Known rows, with every step that occurs
vonelu, pubi: [ 0.447 -0.120 -0.571  0.433 -0.750 -0.502  0.733 -0.209  0.914 -0.568
  1.879 -1.807  0.737  1.360 -1.093 -0.246  1.421 -0.001  4.348 -0.862
 -0.090  1.314]
befe, defos, vonelu: [ 2.036  2.562  0.824 -0.615 -0.038  0.368 -3.273 -1.543  1.137 -3.554
 -0.815  1.317  0.504  1.627 -0.837 -0.759  0.844 -1.370  0.455 -0.362
  0.792  1.463]
pubi, vonelu, zonazof: [ 0.168 -1.026  0.295  1.221 -1.118 -1.269 -0.222 -1.892  0.211  2.372
 -0.089 -1.223  2.321  1.522 -1.298 -0.564  1.142 -0.424  3.382 -0.751
  0.908 -1.703]
pubi, vonelu, zonazof, peme, defos, tezu: [-0.275  2.131  1.495  1.453  0.775 -2.385 -2.602 -0.055  2.475  0.679
 -1.515  2.041 -0.962  1.374 -0.913 -0.523  1.417 -2.003  2.917 -2.642
 -0.798  1.807]
peme, defos: [-1.148  0.452  0.958  1.810  0.679  0.205 -1.822  1.150  2.051  1.955
 -0.493  0.037 -0.514  0.761 -1.133  0.342  1.498 -1.782  1.347 -1.900
 -0.089  2.064]
peme, zonazof, vonelu: [-0.265 -0.719  1.261  0.073  0.931  0.627 -0.655 -2.128  0.426 -3.443
  0.229 -1.478  0.573  0.990 -1.135 -0.979  0.798  3.169  3.899 -2.216
 -1.576  0.187]
zonazof, vonelu, pubi, befe, defos, tezu: [ 2.146  3.192  0.679  1.679 -0.163 -3.779 -3.547 -1.918  2.358 -0.116
 -1.206  2.895  0.019  2.140 -0.223 -1.340  0.457 -1.477  3.896 -2.511
 -2.310  0.921]
vonelu, pubi, befe, defos, peme, zonazof: [ 2.233  0.601  0.592 -0.883  0.706 -1.846 -3.146 -1.718  1.924 -2.447
  1.399 -1.962  0.517  1.252 -0.067 -1.036  0.734  1.543  2.759 -2.798
 -0.162  5.648]
befe, defos, peme, zonazof: [ 1.563  0.034  0.741 -0.899  1.016 -1.014 -2.989 -1.777  1.869 -3.495
  0.803 -1.017 -0.084  0.637 -0.138 -1.217  0.845  1.898  1.804 -2.918
 -0.228  5.256]
zonazof, peme, defos: [-0.700  0.627  1.476  1.797  1.020  0.323 -2.713  1.927  2.406 -1.008
 -0.972 -1.708 -0.848  0.919 -1.179  0.486  1.552 -1.126  2.116 -2.052
  0.487  3.984]
veru, vonelu, zonazof: [-0.341 -1.392  0.211 -1.399 -1.144 -0.225 -0.358 -1.221  0.919 -0.136
  0.512 -0.450  2.113  1.287 -1.290 -0.574  1.384 -1.169  5.251 -1.615
  3.154 -0.611]
pubi, befe, defos: [ 2.727  1.633  0.588  1.756 -0.856 -2.403 -4.414 -1.007  2.001  0.736
 -1.295 -0.074  1.434  1.990 -0.182 -0.838  0.131 -1.325  1.827 -1.468
 -0.802  2.020]
befe, defos, tezu: [ 1.312  2.441  0.613  1.260 -0.147 -2.835 -3.147 -1.284  2.568 -0.927
 -1.820  4.204 -0.749  1.226 -0.243 -1.556  0.731 -1.318  2.221 -2.372
 -2.041  1.213]
pubi, befe: [ 1.166 -0.117  0.731 -0.874 -0.788 -1.606 -0.510 -0.326  0.817  1.837
 -0.779 -2.345  1.921  2.017 -0.786  0.314  0.420 -0.794  0.887 -1.444
 -1.369 -0.003]
tezu, defos: [-0.774 -2.019  0.087 -0.034  0.640  1.240  2.145  0.900  0.427 -0.721
 -1.251 -1.647  0.039  0.568 -0.483 -1.704  1.094 -0.712  1.108 -2.626
 -0.485 -2.447]
defos, befe: [ 1.774  0.526  0.559 -0.678 -0.811  1.805  0.848 -0.328  1.253 -1.939
 -0.412 -0.880 -0.893  1.420 -0.738 -0.905  1.339 -0.449 -0.347 -1.369
 -0.751  0.459]
veru, vonelu: [-0.647 -0.571  0.730 -3.543 -0.183  0.702  0.298 -0.462  0.977 -0.706
  0.223 -0.507  1.525  1.328 -1.446 -1.037  1.159 -2.075  3.522 -1.508
  0.950  0.511]
vonelu, pubi, befe, defos, peme: [ 3.109  2.988 -0.305  1.449 -0.393 -2.975 -3.043 -1.856  2.132 -2.226
  0.098 -1.679  0.555  2.029 -0.156 -0.202  0.743 -1.866  2.421 -2.327
 -0.716  4.455]
zonazof, vonelu: [-0.385  0.134  0.690  1.363  0.099  0.418  0.153 -1.801  0.227 -2.851
 -0.665 -1.250  0.664  1.317 -1.379 -0.482  0.879  1.244  3.705 -1.715
 -1.892 -1.529]
peme, zonazof, vonelu, pubi, befe, defos, tezu: [ 2.068  2.829  0.936  1.103  0.198 -3.684 -4.018 -2.024  2.440 -0.444
 -0.695  2.810  0.017  1.988 -0.067 -1.638  0.420 -0.531  4.002 -2.779
 -2.048  1.802]

Rows
[ 2.967  1.904  0.530  2.024 -0.445 -2.360 -4.760 -1.740  1.895 -0.084
  0.311 -0.896  1.673  2.279 -0.175 -1.137  0.187 -0.112  4.238 -1.696
 -0.557  2.909] => peme, zonazof, vonelu, pubi, befe, defos
[ 0.329 -1.389  0.634 -1.930  1.562  0.091 -0.042 -0.904  1.139 -3.213
  0.726 -2.349 -0.275  0.326 -0.218 -1.492  1.113  1.856  1.337 -3.503
 -0.216  3.116] => tezu, defos, peme, zonazof
[ 0.235  0.041  1.008  0.182  1.083  0.091 -0.708 -2.658  0.627 -4.639
  0.385 -2.123  0.171  1.087 -0.965 -0.821  0.884  2.714  3.792 -2.810
 -1.617  1.390] => defos, peme, zonazof, vonelu
[ 1.022  1.516  1.027  0.752 -0.146  1.848 -0.761  0.621  2.119  0.085
 -0.452 -0.380 -1.575  1.381 -0.801 -0.451  1.609 -1.733 -0.464 -1.895
 -0.128  1.867] => peme, defos, befe
[ 0.382  2.348  1.666 -0.985  1.109  1.411 -2.461  0.362  1.453 -3.471
 -0.685 -0.672 -0.504  1.410 -1.369  0.400  1.519 -1.701  0.435 -0.837
  1.462  2.801] => zonazof, peme, defos, vonelu
[ 0.407 -0.131  0.066  0.727  0.179 -0.032 -0.127 -1.533  0.619 -2.311
  2.357 -2.386  0.890  1.504 -1.110 -0.796  1.212  2.115  6.110 -1.579
 -0.514  1.386] => peme, zonazof, vonelu, pubi
[ 1.432  1.363  1.256  1.085 -0.126  1.680 -1.440  0.884  2.335 -1.936
 -0.621 -1.399 -1.622  1.498 -0.791 -0.255  1.728 -1.200  1.033 -2.055
  1.189  2.869] => vonelu, zonazof, peme, defos, befe
[ 3.057  2.317  0.249  2.616 -0.846 -2.628 -4.358 -1.520  1.852  0.247
 -0.192 -0.784  1.685  2.475 -0.294 -0.892  0.209 -0.997  4.135 -1.344
 -0.792  2.120] => zonazof, vonelu, pubi, befe, defos
[-0.471  0.637  1.449  2.600  0.615 -0.415 -2.900  1.022  2.078  0.721
 -0.720 -1.955 -0.004  1.260 -1.282  0.370  1.592 -1.419  3.157 -1.804
  1.436  3.110] => pubi, vonelu, zonazof, peme, defos
[ 1.565  0.834  0.291  0.328 -0.813 -1.840 -0.344 -1.036  0.604  1.067
  0.748 -3.344  2.264  2.581 -0.939  0.172  0.589 -0.339  4.044 -1.302
 -1.211 -0.065] => zonazof, vonelu, pubi, befe
[ 1.165 -0.172  1.009 -0.411 -0.274  0.286 -1.606 -0.251  1.156 -5.617
 -0.788 -2.595  0.379  1.349 -1.165  0.277  1.408  0.886  3.435 -1.118
  2.504  1.939] => defos, vonelu, zonazof, peme
[-0.841  1.926  1.126  0.878  0.809 -1.803 -1.832  0.111  2.528  1.306
 -1.362  3.439 -1.535  0.970 -0.787 -0.524  1.373 -2.085  1.687 -2.833
 -1.678  1.065] => peme, defos, tezu
[ 2.297  0.782  1.137  0.172 -0.426 -0.800 -3.298 -0.497  1.532 -4.859
 -1.038 -2.594  0.939  1.817 -0.784  0.097  1.026  0.225  3.612 -1.233
  2.491  2.694] => pubi, befe, defos, vonelu, zonazof, peme
[-0.583  1.853  1.456  0.256  0.818 -1.855 -2.643  0.326  2.854 -0.428
 -1.216  2.502 -1.050  1.195 -0.905 -0.535  1.533 -2.323  3.817 -3.097
  0.232  2.391] => veru, vonelu, zonazof, peme, defos, tezu
[ 2.760  3.056  1.000 -1.001 -0.213 -0.477 -3.728 -1.578  1.128 -2.249
 -0.920  0.508  1.217  2.208 -0.733 -0.541  0.531 -1.825  0.161 -0.483
  0.560  1.193] => pubi, befe, defos, vonelu
[ 1.368  1.060 -0.106  1.521  0.276 -0.933 -1.460 -2.064  1.205 -3.305
  2.244 -2.133  0.574  1.688 -0.809 -1.024  1.094  1.555  6.356 -1.938
 -0.423  3.014] => befe, defos, peme, zonazof, vonelu, pubi
[ 2.115  2.108 -0.225  0.097 -0.494 -0.255 -1.858 -1.150  1.195 -2.427
  1.621 -0.347  0.809  1.932 -0.939 -0.641  1.244 -1.023  3.672 -0.211
  1.130  2.191] => befe, defos, vonelu, pubi
[ 1.220  1.025  1.132  0.759  0.889 -0.971 -2.628 -2.887  1.018 -3.755
  0.148 -2.001  0.682  1.622 -0.651 -0.995  0.478  2.124  3.894 -2.890
 -1.634  2.080] => pubi, befe, defos, peme, zonazof, vonelu
[ 3.082  1.959  0.140  2.069 -1.010 -2.658 -4.214 -0.998  2.051  0.879
 -0.089 -0.575  1.644  2.260 -0.209 -0.852  0.277 -1.406  3.307 -1.248
 -0.419  2.670] => vonelu, pubi, befe, defos
[ 0.710  0.464 -0.133  0.580  0.367 -0.486 -0.082 -1.818  0.815 -3.199
  2.491 -2.796  0.532  1.584 -1.010 -0.697  1.275  1.808  6.052 -1.873
 -0.602  2.250] => defos, peme, zonazof, vonelu, pubi
[ 2.103  1.433  0.366 -1.591 -0.791 -1.425 -0.568 -0.678  0.658  0.633
  0.902 -2.683  2.146  2.565 -0.860  0.349  0.713 -1.322  2.238 -0.690
 -0.062  0.730] => defos, vonelu, pubi, befe
[ 1.809  1.021  0.307 -1.496 -0.440 -1.050 -0.003 -0.346  0.606  0.714
  0.716 -2.971  1.935  2.480 -0.671 -0.178  0.731 -1.649  2.201 -1.178
  0.098 -0.121] => tezu, defos, vonelu, pubi, befe
